Each row was made from one small tree. Brackets hold a mark, then the marks that hang from it, in alphabetical order. Every link used is in the known rows. Write each row's tree.
Known rows
(nezu (livi gekun remuf sopivu) ninif): [-18 -25 -16 -26  -7  -9  35   0 -10  23   9 -49  11 -16  -3  20   7  29
 -19  20  21   0  10  35  48  -1  -7 -17  -5  34]
(sopivu (livi (nezu ninif) remuf) zugogez): [-16 -14   1 -18   4  -9  25  -2   3  -9 -15 -36  -2 -19  -7  27  22  22
   7   6   0  21  -1  36  34  18 -21 -16 -15  26]
(remuf livi): [ -5   0  -7 -10 -13  -9   0   4   0  -1   2 -11   6 -15 -10  -5   7  -2
   7   6   8  14   7   6   4  10   3  -5   0   5]
(remuf (livi (nezu ninif)) solu): [-25  -6  -8 -26 -15 -14   5   7  -4  -5   2 -32  -4 -18 -15  23  12 -19
  -9  26   9  28   0  16  29  12  -6 -21  15  24]
(gekun livi): [  2  12   5   1   0   3   9  -5  -3   7  -3 -17  -2 -10  -2  -4 -14  11
   5   9   8  12   4   8  -1   7  -6  -1   2   0]
(tuda bube (lela gekun)): [  2  29   0   3  10  -1   4 -26  -2   5   7  -4 -14  -6  -8 -12  -6 -31
  25  18   1  -5 -17  -4   5 -12  19   4   7 -35]
(nezu (livi sopivu)): [ -6 -14 -10  -3   1  -2   5   4   2   3   8 -21   9   3  -3   8  -1  14
 -22  13   0  -4  -2  20   9   4   1  -2   7  16]
(solu (remuf (livi sopivu))): [ -8   0 -17 -34 -22 -29  -4  14 -11  -6   5 -20   8 -19 -23  -2   8  -8
 -13  19   3  24   5   2  12  15  -5  -9   3  16]
(tuda (lela gekun)): [ 12  19   0  -6   8  -1   5 -15  11   8   8 -17  -3  -7  -5  -1   9 -21
  23  11   7  -7 -14   1   1 -15  17   4  10 -22]
(sopivu livi zugogez): [ -3 -10   2   4   5   2   9  -3   2   2 -12 -12   6 -14  -9  14  14  14
  14 -12 -12   9  -2  22   2  18  -9   6 -18   6]
(solu (remuf (livi (nezu ninif) sopivu))): [-19 -14 -11 -33 -17 -34   9   8  -4 -18   0 -33   0 -19 -20  12  15 -12
 -18  39   4  32   4  16  31  18  -9 -31   4  31]
(tuda (bube povefem) (lela (gekun livi))): [ -8  44  13  14  11   8   5 -27  -4  13   2  -9 -17 -20 -10 -15 -18 -16
  36  21   4   7 -25  -3  -5  -3  29  -2   1 -53]
(gekun (lela (tuda (bube povefem)))): [-15  -2  18  27  12  18  -9 -29 -18  -7   9   7 -20  -6  11 -20 -24 -15
  25   7   8   0 -15   1 -11  -2   7 -23 -30 -50]
(gekun lela (livi remuf sopivu)): [ 10   4  -7 -22  -5   2   6  -2  -8  12  11 -50  -2 -15 -19  -8 -20  24
  -5  19  21  18   5  28  16   2 -21 -11  -3   5]
(tuda (bube povefem) (lela gekun)): [ -9  34   7  13  12   5  -3 -25   0   4   3   5 -14 -10  -9 -11  -6 -28
  33  13  -3  -4 -31 -12  -5 -10  34  -1  -3 -53]
(bube povefem): [-13   3   7  12   1   5  -7  -1   0   0  -6   9   1  -1  -1   1  -1   1
   6  -4  -3   2 -11  -9 -11  -1  16  -4  -9 -19]
(gekun (livi (remuf solu) sopivu)): [  0  19 -11 -44 -18  -3   3  16 -17  23   8 -40  -1 -18 -24   8 -19  10
 -22  13  13  21   5  11  18  10 -15   9  16  14]
(sopivu (livi gekun (nezu ninif)) zugogez): [-20 -40   9   0   3  -8  26 -15   0   3 -18 -37   1 -19 -11  32  31  17
  19   1  -2  19   7  42  29  15 -19 -15 -24  29]
(lela tuda): [  3  -7  12  -1   5   6  -2 -11  -4  -3   6   2  -1  -2  15  -5  -5  -5
   7   0   7  -4   3   0  -5   5  -3  -6 -11 -11]
(lela (tuda bube)): [ -7   1  12   8   7   4  -2 -22 -17  -6   7  18 -15  -2  13 -18 -16 -17
  11   6   1  -5   0  -3  -3   9   0  -7 -13 -25]
(lela (gekun livi) (tuda bube)): [ -3  20  21  12  12  15   4 -38  -9   9  13 -14 -17 -10   6 -16 -23 -12
  32  22  12   9   1   9  -3   8  -5  -6  -6 -33]
(remuf (livi nezu)): [-13 -11   1 -13 -15 -20  -3   0   5 -17   0 -21   0  -8 -13   2  12  -7
   3   9   9  26   7  11   7  10  -4 -14   6  13]
(sopivu (livi nezu remuf) zugogez): [-10 -12   5 -24   0 -16  14   0   2  -8 -16 -30   0 -14 -12  17  19  22
  10  -9   1  23   3  27  16  17 -18  -2 -11  19]
(tuda bube lela): [ -1  24  -4  -3   6  -9   7 -13 -13   0  -2  11 -13  -8  -3 -17 -10 -22
  10  11  -6  -9 -11  -5   7  -4  17   1   4 -27]
(gekun (livi nezu (remuf solu))): [-14  22   1 -42 -16 -15  10   6 -13  10  -2 -40 -11 -18 -15  12 -13   4
  -8  10  21  34   6  14  18   8 -18  -3  21  15]
(sopivu (livi (gekun lela) (remuf solu))): [-12 -10 -10 -32 -13 -13  21  -3 -17  27  13 -51   7 -29 -17  20   2   7
  16  -8  28  24   8  27  28  -7 -24   7 -15  12]
(remuf (livi sopivu) solu): [ -8  -2 -18 -32 -24 -10 -14  20  -9   9  13 -25   8 -15 -31  10   1 -14
 -15  14   2  21   0   7  10  13  -2   3  13  16]
(sopivu (livi gekun nezu) zugogez): [-16 -35  11  -3  -1 -13  14 -13   0   2 -17 -31   2 -15 -15  22  27  16
  20 -15  -2  24  10  35   9  14 -17  -3 -23  22]
(solu (remuf livi)): [-12  12 -11 -27 -20 -30   5  13 -10  -7  -1 -10   4 -25 -11  -5  11 -11
   2   8   8  23   7  -2  11  13  -2 -15   2   9]

Write each row's tree
[-13 -16 -16 -35 -29 -35   4   8 -15  11   3 -31  10 -27 -27   1  14  -4
  -5  10  11  29  16  10  20  12  -7 -10  -8  24]	(solu (remuf (livi gekun sopivu)))
[ -6 -14 -15 -42 -20  -1   3  14 -26  31  -3 -46   0 -25 -32  23   8  10
 -13 -15   3  18   4  21  25   9 -15  -1  -4  24]	(livi gekun (remuf solu) (sopivu zugogez))
[  9  10  19   3   9  16   5 -28   2  14  12 -27  -5 -12   6  -4 -11  -3
  26  15  20  11   3  13  -6   8  -6  -4  -4 -21]	(lela (gekun livi) tuda)
[-14   4 -10 -40 -22 -12  10  11 -21  27   3 -29   1 -21 -16  15   0   0
  -3 -12  21  16  11   4  25  -4  -9   4   2  17]	(livi gekun (remuf solu))
[-13  -3  -9 -50 -18 -16 -10  14 -11   2   6 -31  -7  -1 -25  16  -1  -6
 -27  11   7  26  -1   8  22   4 -15   3  18  24]	(livi nezu (remuf solu) sopivu)
[  5 -34  -5  -1  -6   4  -2 -10  -9  14  11 -36   2  -4 -18   2   0   5
   2   5  13   6   6  22  13  -7 -14 -10 -16   7]	(livi (gekun lela) sopivu)
[-22 -16  -4 -32 -26 -24   2   5 -12  11   2 -37  -2 -20 -28  16  15 -17
   5   1  18  38  16  14  17   9  -8  -9   8  26]	(remuf (livi gekun nezu) solu)
[-25 -37   8  -4   1 -18  26 -17   5   1  -3 -29   4 -13   0  26  20   9
  15  16   9  19   9  30  28   7 -14  -6 -17  27]	(sopivu (livi gekun (nezu ninif)))
[ -1   5   5 -29  -5  -5   2 -14   9   6   9 -56  -6  -4 -25   7  -4  12
   3  25  18  31   5  21  15   4 -16  -2  13  12]	(lela (gekun (livi nezu remuf sopivu)))
[  3 -12   7  -3  -2   4  -3  -5  -2  -2 -17 -38  -6  -9 -23   9   3  17
  -8   8  -8  24   3  31   4  24 -17 -13   3  15]	(gekun (livi nezu (sopivu zugogez)))
[-10 -31  -7 -12  -8  -3   0   3   3 -12 -10 -42  -1 -15 -24  18  21   3
 -10  23  -7  23   0  34  25  25 -11 -31  -3  28]	(remuf (livi (nezu ninif) (sopivu zugogez)))
[-16  -7 -12 -44 -11 -11   6  10  -9   0   7 -39  -7  -5 -18  25   2  -7
 -31  26   5  22  -4  16  39   4 -16 -12  17  29]	(livi (nezu ninif) (remuf solu) sopivu)
[-20 -16  18  23   4  13  -1 -36 -25   8   9  -3 -16 -13   5 -16 -18 -12
  34  -3  18   2  -5   8  -3  -4   4 -24 -40 -42]	(livi (gekun (lela (tuda (bube povefem)))))
[-13  12 -10 -38 -12 -14  11  13  -9  14   8 -22   7 -19 -12  19  -1   2
   0  -2   8  18   1   8  19   4 -11  20   2  12]	(sopivu (livi (remuf solu)))
[ -9  -1  12  -1   6  -2  19 -12   3  -7  -9 -27 -10  -9   2  11  -4   9
   0  29  10  19   5  22  20  11 -13 -22   7  15]	(gekun (livi (nezu ninif)))
[ -1   8  15  16  13  14   7 -34 -19   2  12 -18 -19 -15   6 -24 -33  -6
  24  18  19   8   1  18  -1   6 -14 -20 -18 -32]	(gekun (lela (tuda bube)) livi)
[-29 -18  -5 -30 -20 -40  25  -1 -10  -6  -8 -37  -3 -32 -14  14  24  -8
   4  22  21  35  16  18  36  12 -11 -34  -4  33]	(solu (remuf (livi gekun (nezu ninif))))
[ 11 -46   7   4   3  18  -4 -20 -17  14   6 -43  -6 -15 -11   2   6   7
  12 -10  10   3   5  37   6   9 -21 -23 -33  -3]	(livi (gekun (lela tuda)) (sopivu zugogez))
[ -5 -34  -4 -28 -11 -14   5 -11  -7   6   9 -54  -5  -6 -24   7   3  13
  -3   8  25  25   9  30  25  -7 -21 -18 -12  22]	(livi (gekun lela) nezu remuf sopivu)
[-15 -11  -8 -37 -24 -40  -7  11  -5 -19   0 -26   1 -12 -26   2  15 -13
 -14  22   4  37   6   8  13  17  -8 -15   7  25]	(solu (remuf (livi nezu sopivu)))
[ 16 -13   9   0   6  16  -4 -21 -10   7  17 -39  -5  -9  -2 -12 -22   7
   4  19  20   9   3  26  -1   9 -19 -15 -14 -13]	(gekun (lela tuda) (livi sopivu))
[  2 -33  -4  -5  -6   6   0  -2 -13  18 -10 -29   3 -11 -21  11  13  14
  -3 -11  -8   6   5  23  10  10  -7  -5 -14  17]	(livi gekun (sopivu zugogez))
[ -5  32  -5 -37 -15  -5  12  12 -16  23   3 -32  -7 -24 -13   7 -18   9
  -7   4  19  21   5   8  17   6 -13   6  17   8]	(gekun (livi (remuf solu)))
[ -4 -25  -4 -16 -12  -8 -13   7   1 -11  -9 -35   0 -11 -30  10  19   3
  -9   7  -7  26   2  26   8  25  -9 -20  -1  24]	(remuf (livi nezu (sopivu zugogez)))
[-13  -2   0 -24  -3 -12  19  -3   1 -11  -5 -23  -9  -5   0  15   7   6
  -7  20  13  13   2  16  33   2 -11 -20   2  20]	(livi (nezu ninif) remuf)
[ -3  30  16 -12   6   7  11 -34 -14  13  16 -22 -16 -17   3 -17 -24  -3
  27  20  24  14   7   8  10   7  -9  -9  -6 -29]	(lela (gekun (livi remuf)) (tuda bube))
[-18 -12   0  -9  -7 -15  11  -1   6 -16  -2 -24   0 -11  -7  11  14  -5
   1  28  10  21   5  18  25  13  -7 -27   2  20]	(remuf (livi (nezu ninif)))
[ -6  -2  21  10  10   5   3 -39 -15 -12   6 -27 -27  -9   6 -18 -27  -8
  21  22  18  20   3  24  -1  10 -20 -29 -11 -23]	(gekun (lela (tuda bube)) (livi nezu))
[-10  26   7 -38 -10  -8   6  -5  -1  13   8 -54 -14 -16 -23  17  -5  -2
   6  16  26  37   0  15  19   1 -17   0  24   9]	(lela (gekun (livi nezu (remuf solu))))
[ -9 -11 -16 -18   2   5  27   8  -6  11  -3 -46   5 -17  -7  23   9  32
 -26  14   0  -3  -4  40  41  12  -9 -25  -2  27]	(nezu (livi remuf (sopivu zugogez)) ninif)
